Each row comes from the steps of one walk. Every step used is in the known rows, and no mark comes twice. Write the walk behind each row, first mark first.
(in the rows, 128 means zero)
Known rows:
k -> f -> x -> g: [141 124 142 150 106 150 160 138 113 144 130 177 133 176 127 141 152 123
 143 120 132 190 125 147 147 148 127  61 143 108  88 165 161  99 134 110
 130 144]
r -> g -> z -> l: [141 131 104 116 101  76 173 168 138 129 158 109  87 164 116 114  94  51
 142 119 144 101  68 138 135  78  76 112 111  94 160  89 150  87 118 163
  87 149]
a -> l: [148 172 121 124 104 139 114 147 117 217 107 127 132 165 141 117 134  72
 105 130 157 122 136 143  93 201 122 116  94 100 152  61 184 157 119 145
 111 143]
z -> l: [145 165 125 124  49 127 117 155 131 170 131  91 127 136 133 103 103  75
 141 126 148 113 121 135  99 177  79  93  99  97 162  75 197 126 122 159
  93 170]
e -> l -> x: [124 168 126 121 132 177 134 171 125 157  62 119 127 123 143 103 154 115
 135 127 136 145 129 122 129 201  91 129 108  89 167  76 211 133 135 160
 117 127]
e -> l -> a -> u -> k -> g: [107 131  85  86 112 104 177 149 123 141  69 141 130 131 124 147 219  46
 116 139 174 136 113 136 133 127 119 181 120  83 102 102 120 186 113 124
 153 142]
e -> l: [134 166 129 125  59 181 156 151 132 190  62 117 147 138 126 119 137 102
 143 124 150 136 113 141 122 188  91 140 111  85 149  71 218 162 133 150
  90 153]
a -> l -> z -> f -> x -> g: [151 107 111 161 130  98 168 155 109 161 149 182 136 183 140 122 136 164
 170 108 145 133 103 149 114 158 166  69 164 104 106 125 165 115 119 134
 146 142]
u -> k -> f -> x -> g -> p: [154  93 165 144 126 119 110 148 137 102  90 184 155 199 145 159 162  87
 109 116 122 161 135 131  99 123 144  87 164 115 110 145 192  88 149 137
 150 148]
k -> f -> x: [148 131 133 132 122 172 143 151 106 188 149 169 124 145 153 116 137 103
 138 127 124 161 175 135 138 199 119  74 130 124 134 133 153  98 136 133
 114 147]
l -> z: [129 149 100 125 132 127 110 146 108  90 111  99 129 143 147 109  91 130
 103 124 138 160 135 143 107 102 116 133 175 105 187  99 122 119 107 168
 112 145]
c -> g -> z -> l: [145 118 119 146  59 110 171 163 123 149 170  93  94 142 125 114  99 104
 116 115 134 106  77 135 155 100  73 116 123 102 151  64 156 151 112 148
  78 155]
k -> u: [137 156 123  86 107 161  72 128 120 172  95  70 147 112 161 166 121  61
  99 128 132 144 158 140 113 169  96  98 178  75 114  98 154 182 119 116
 103 159]
f -> x -> g: [127 111 151 114 106 127 144 147 128 128 114 133 150 177 124 140 146 116
 167 119 120 193 109 150 121 136 103  70 138  87  86 128 193  98 127 126
 132 134]
a -> u: [137 143  99  69  81 139 122 131 111 163 117  89 129  95 155 110 126  67
 135 129 128 167 151 140  77 172 125 167 142  83 119  88 118 163 111 132
 104 153]
a -> u -> k -> f -> x -> g -> r: [126  77 105 109 107 141 142 150 132  87 117 213 128 205 138 131 205  25
 174 119 122 153 111 135 113 103 153 152 123 115  51 161 125  80 135 158
 169 147]
u -> k: [131 130 113 108 105 138 105 152 116 130  57 116 158 170 144 128 179  68
 106 139 130 129 132 140  77 125 111 130  98 107 147 102 157 103 115 156
 118 154]
k -> l -> a -> u: [124 174  91  73 105 128 119 122 123 198 121 103 129 109 162 115 158  50
 142 128 163 126 144 132 124 166  95 159 145  93 132  71  81 217 112 135
 112 146]
g -> r: [127 133 124  90  69 163  96 141 146  90 101 139 136 176 142 125 114  47
 142 127 109 130 127 135 115 123  79 157 134 109 151 105 167  91 130 186
 123 158]
c -> g: [126 136 144 129  58 148 153 123 106 145 120  98 128 148 127 147 141 145
  89 130 121 170 110 149 142 118  79 123 153  91 118 101 142 165 121 116
  90 139]
e -> l -> z -> f -> k -> g -> x: [153 138 109 115 141 115 201 218 107  79 126 172 115 135 126 156 139 196
 200 117 136  71 110 147 143 110 122  69 157 127 111 129 166 139 117 145
 132 143]
a -> l -> x -> g: [125 159 133 139 147 118 122 146 115 130  85 138 128 173 130 125 160 105
 107 124 142 155 104 139 110 161 126  91 115  87 122 102 186 126 122 133
 152 123]
c -> g -> x -> f -> k -> l -> z: [154 146 119 173 132 117 139 174  76  96 157 144 105 165 149 160 141 188
 148 124 131  79 102 153 147  71  90  79 138 136  97  92  69 149 109 140
 117 133]
z -> l -> a -> u: [139 161  79  75  74 112 124 162 144 188 146  78 133  87 153  92 139  36
 158 117 157 123 132 128  95 199 115 173 137  85 129  67 117 189 105 138
 111 155]
f -> k -> g -> c: [149 146 169  59  90  86 124 155 101  71 138 146 158 157 147 183 113 103
  84 149 122 102  98 167  99 102  72  63 142  80 119 158 179 133 112 156
 129 132]
c -> g -> x -> f -> k -> u: [170 127 134 110 112 157 101 183 100 143 139  99 142 113 156 209 156 119
 134 122  98  94 128 152 132 160 102  72 187 103  13 108 105 180 112  90
 115 148]
e -> u: [121 169 111  91  35 183 133 146 136 177  79 108 165 113 137 109  94  79
 102 124 126 174 139 144 107 166 105 166 146  86 150  80 137 173 107 109
 106 166]
g -> x -> f -> k -> l: [166 166 140 138 106 150 109 170  96 150 122 145 127 154 157 159 149 119
 189 133 129  58 127 150 117 154  78  53  89 133  90  89 124 128 119 143
 110 153]
k -> g -> z -> f: [158  98  98 128 116 110 186 131 106 131 160 151  95 116 148 131  78 153
 111 127 124  99 118 134 171 111 130  88 188 121 167 149 125 128 108 132
 109 177]
e -> l -> a -> u: [126 164  83  75  89 150 152 162 145 200  93 103 148  95 142 104 171  57
 157 117 160 140 126 131 118 206 119 211 152  77 124  59 122 220 115 134
 112 141]
p -> g -> z -> f: [161  82 106 132 126  95 177 151 120 162 144 147 108 136 136 120 110 163
 126 126 114 108  94 138 140 105 154 119 184 123 149 118 150 105 106 128
  86 178]
r -> g -> x -> f: [144 146 138 159 103 128 137 158 129 126 145 136 115 146 128 136 126  82
 155 119  85 124 137 139 142 163  95 117 131 111  98 136 108  73 129 129
 106 141]
f -> x -> g -> c: [137 127 185 100  64 107 119 145 137 103 143 157 173 178 140 140 117  85
 124 124  97 155 100 154 104 144  76  71 149  66 106 147 214 117 130 166
 124 122]
x -> f -> k -> g: [155 118 127 125 102 110 137 139  80 101 129 135 130 143 136 189 134 138
 117 150 134 121 115 162 122 128 109  74 133 112  77 141 120  92 105 105
 145 163]
e -> l -> a: [127 183 109 113  83 167 147 167 156 194  66 116 161 131 133 118 171  87
 147 119 158 131 115 130 148 194  86 162 143  86 164  70 172 191 126 148
 105 141]
l -> z -> f -> x: [156  89 102 128 137 130 139 171 107 160 168 155 133 137 165 101 108 174
 180 117 115 129 150 136 115 170 141  80 185 122 158 125 141  85 120 161
 123 155]
c -> g -> x -> f -> k -> l: [158 147 150 158  86 142 137 160  85 151 141 144 120 164 147 178 166 153
 173 134 122  64 108 155 149 125  68  54 101 129  63  89 112 157 120 126
 105 142]
e -> l -> z: [127 158 102 144 113 154 151 158 120 132  79 121 132 144 131 109 114 135
 127 119 159 144 111 142 122 125 112 156 154  96 178  70 165 146 120 174
 107 144]
x -> g: [126 149 139 130  72 128 138 115 126 105  82 114 150 165 120 141 132 110
 128 127 132 180  98 153 114 110 106  98 148  85 106 133 173 129 119 121
 115 151]

Write each row's walk:
[149 133 146 172  90 132 135 143 119 112 147 138 100 115 132 143 114 120
 131 127  91 128 166 138 165 176  95  97 140 124  99 133 106 115 118 113
 130 159]
k -> g -> x -> f
[130 106  97 114 141 124 156 152 123 143 119 182 147 163 143 135 224  75
 154 118 145 170 126 134 124 144 159 128 149 104  59 158  97 141 119 105
 158 138]
l -> a -> u -> k -> f -> x -> g
[152 144 117  46 122 151  75 173 100 146  91  80 165 129 164 198 142  77
 125 135 139 116 130 156  76 145 107  68 177  86  73  97 158 162 110 119
 116 151]
f -> k -> u
[137 168  86  45 123 120 121 156 107 183 114 112 145 121 169 141 181  68
 169 133 172  99 121 144  90 148 102 137 128  97 103  68  85 207 102 132
 123 136]
f -> k -> l -> a -> u
[175 134 116  95 109 159  58 154  94 162 113  88 160 116 170 200 142  90
 121 135 131 101 132 153  92 179 120  76 179  96  48 109 121 149 107 108
 119 172]
x -> f -> k -> u
[161  97 123 187 142  86 115 168 120 145 160 120  79 121 136 101 122 118
 109 131 110 112 105 122 140 161 123 126 121 116 137  77 115  67 104 144
 121 165]
p -> g -> z -> l -> x -> f
[164 153 133 146  93 146 103 129  83 175 112 134 138 164 162 169 144 112
 156 146 157  75 111 154 106 147  87  59  94 122  99  92 117 119 112 141
 111 164]
x -> f -> k -> l
[114 106  99  77 113  95 147 122  96 112  91 130 115 133 133 153 179  57
  94 148 144 152 133 143  97 101 126 142 118  89  99 125 106 139 108 122
 151 154]
a -> u -> k -> g
[120 146 137 126 133 128 120 138 120  79  82 116 135 153 134 128 143 128
 123 129 120 186 109 139 124 125 108  88 147  85 125 133 174 108 122 133
 140 131]
l -> x -> g
[130 120  88  70 104 125 114 141 108 144  78 108 146 136 152 117 187  48
 125 138 129 143 138 138  54 138 139 177 106  96 112  93 119 135 109 145
 124 154]
a -> u -> k
[119 105 140 100  99 116 119 142 146 106 100 148 124 193 114 138 145  69
 127 133 108 151  98 140 117  81  97 165 134 109 126 106 184  74 127 163
 127 157]
p -> g -> r
[161  57 119 125 115 134 192 167 112 180 196 160 112 134 153 121 115 171
 162 109  95 120 118 134 168 145 116  87 177 123 121 117 138 113 123 133
 100 149]
c -> g -> z -> f -> x
[160 139 100 116 175  80 174 216  92  96 159 176 101 149 138 154 131 172
 169 120 137  54 126 149 126 124 141  51 144 135 119 123 144 133 107 139
 147 135]
a -> l -> z -> f -> k -> g -> x
[161 136 129 117 122 118 138 198 110 101 134 141 137 160 133 171 158 111
 188 127  98  92 101 157 102 132 104  84 120 119  68 133 118  58 117 135
 118 135]
r -> g -> x -> f -> k
[159 112 116 166  97 112 180 174 131 135 179 160  91 157 122 109 111  87
 148 109 148 120  90 133 158 118 120  67 123 116 119 120 163 100 122 138
 110 159]
k -> f -> x -> g -> z -> l
[140 164 175 115  77  88  97 151 137  81 144 135 148 158 144 124 110  82
  95 126 115 118  88 138  96 154  73  75 126  63 144 140 212 128 126 181
 127 127]
z -> l -> x -> g -> c
[158 150 137 170  82 162 106 161 132 146 135 121 125 114 148 114 113 109
 152 118  81 118 169 134 138 208 102 117 131 125 118 105 124 113 118 137
 105 162]
g -> x -> f
[149 139 179 128  83 129 134 134 123 117 163 195 158 175 147 143 128  91
  96 122 109 152 114 151 125 158 106  64 161  87 106 184 180 123 135 150
 121 132]
k -> f -> x -> g -> c
[181 137  75  91 162 123  96 183  87 183 137 122 153 137 177 182 133 132
 126 123 168  56 121 152  79 162 168  63 196 105  91  95 137 179 106 127
 128 160]
a -> l -> z -> f -> k -> u
[138 160 179 113  39 109 109 121 135  81 119 135 177 170 140 146 106  81
  78 129 108 148  90 157  99 123  83  97 159  67 128 153 191 152 124 162
 107 136]
x -> g -> c
[148 114 121 119 154 117 104 172 102  84 127 190 104 188 146 169 158  72
 130 142 132  79 106 139 127 138 116 109 106 121  96 116 136  66 121 160
 189 140]
a -> l -> x -> f -> k -> g -> r
[131 144 110 167 111 167  93 135 101 173  76 148 130 128 170 114 158  79
 100 141 128 113 144 125 128 190 115 133  82 110 128  86  79 130 113 128
 147 162]
e -> u -> k -> l -> x -> f
[175 141 126 123 104 146 105 206 109 111 130 125 146 130 154 152 143 133
 186 127  96  87 134 152  97 176 116  84 123 134  82 104 134  89 108 137
 116 153]
g -> x -> f -> k
[140 164 103 122 151 114 110 156  78  97 105 121 128 173 159 143 118 147
 144 134 171  97 103 155  99  62  96  70 136 116 156  82 119 127 107 171
 120 138]
f -> k -> l -> z
[154 141 107 128  82 112 139 174 137 136 150  96 100 128 132  93  83  73
 139 118 141  94 101 131 125 123  87 110 110 107 176  62 166 119 110 173
  86 166]
g -> z -> l
[175 112 166 121 111  98  87 138 111  81 121 131 142 149 153 199  94 113
  98 137 124 118 130 148  95 128 115  85 178 113 110 121 151  89 124 124
 149 165]
x -> f -> k -> g -> p
[143 129  83 123 107 160 136 133  92 157  96 158 124 129 158 116 192  55
  89 137 147 139 159 134  86 158 170 160 121 120 118 136  88 145 117 124
 117 166]
a -> u -> k -> f
[145 104 122 130 137 162 140 167 105 172 119 180 136 170 151 123 193  91
 128 132 126 144 164 131 113 169 129  87 108 130 127 135 148  81 131 145
 130 148]
u -> k -> f -> x
[102 130 106  98  81 125 158 140 118 118  60 148 144 147 126 150 153  71
  78 144 142 163 123 147 122  96 107 141 116  91 123 121 126 156 105  97
 150 160]
e -> u -> k -> g
[130 135  68  79  99 100 107 175 136 166 104 102 146 125 153 103 203  16
 147 128 158 103 127 126  68 161 124 184 102  95 123  70 114 160 104 153
 129 155]
z -> l -> a -> u -> k
[167  74 109 114 136 132 166 171 122 178 178 158 118 125 167 103 102 140
 173 113  97 106 139 130 143 168 129  83 169 125 150 116 157  86 120 157
 107 161]
g -> z -> f -> x
[140  95  80 104 102  62 170 165 117 115 148 118  77 128 130 115 129  39
 119 133 157  96  97 133 115  81 116 140  95 103 128  87 119 135  98 150
 126 166]
a -> u -> k -> g -> z -> l
[149 125 128 134 132 130 154 161  84 115  93 151 116 136 134 181 169 154
 136 148 146 117 103 150 139 157 107  82 115 101  88 121 150 102 115 118
 158 143]
e -> l -> x -> f -> k -> g
[153 123 150 172 110 115 128 164 131 157 133 133 114 138 122 129 142 129
 136 126  81 134 142 138 137 174 116 132 129 125  90 100 130  95 112 109
 110 159]
p -> g -> x -> f
[155 165 100  95 110 129 127 159 108 191 116 140 160 148 169 157 171 131
 171 131 171  46 110 142 121 153  92  60 149 123 140 106 125 172 117 144
 109 157]
z -> f -> k -> l -> a
[111 144 100  86 136 114 181 202 145 123  82 153 116 114 122 138 215  61
 157 119 133 110 138 123 147 143 103 165 110 103  98  98 137 194 121 126
 149 126]
e -> l -> a -> u -> k -> g -> x
[154 134 126 161 174  85 130 184  89  98 135 152 109 171 138 154 143 175
 163 132 137  83 100 153 120  68 115  85 130 138  98  84  79 103 102 147
 125 144]
p -> g -> x -> f -> k -> l -> z
[176 137 112 104 136 136  51 189  97 159 133  89 136 103 174 178 142  83
 140 134 137  77 130 139  90 204 113  54 148  95  64  88 138 131 109 125
 136 163]
z -> l -> x -> f -> k -> u
[138 149  99 135  92  88 144 175 165 122 136 104 126 148 127 107 120  71
 140 107 156 106  72 130 158 104  99 121 156  97 154  86 139 156 106 148
 115 155]
x -> g -> z -> l -> a
[115  93 145 101  90 142 126 149 152  74 110 171 141 215 125 138 142  64
 191 115 104 163 101 142 135 102  87 114 137  99  89 136 192  65 137 167
 154 142]
f -> x -> g -> r
[119 171 112 114 118 126 107 142 130 177  65 130 154 170 156 134 202  50
 114 136 169  88 126 129 131 126  77 113 102 113 164  83 121 174 119 161
 126 143]
u -> k -> l -> a
[176  98  96 103 109 116 166 178 106  80 123 146 152 153 145 159 127 167
 171 123 129  76  57 158 103  80 152  70 173 124  99 146 151  98 102 135
 112 168]
x -> g -> z -> f -> k
[138 170 172 122 118 100  94 148 124 111 127 156 158 181 151 129 129  76
  72 128 119 123  98 143  96 172  98  87 133  66 144 122 202 152 126 174
 140 110]
a -> l -> x -> g -> c
[117 125  84  78 104  64 145 150 121 134 119 119 115 128 130 136 188  32
 123 138 170 116 119 133 109 117 112 148 113  91 112 105 103 166 103 129
 155 155]
z -> l -> a -> u -> k -> g
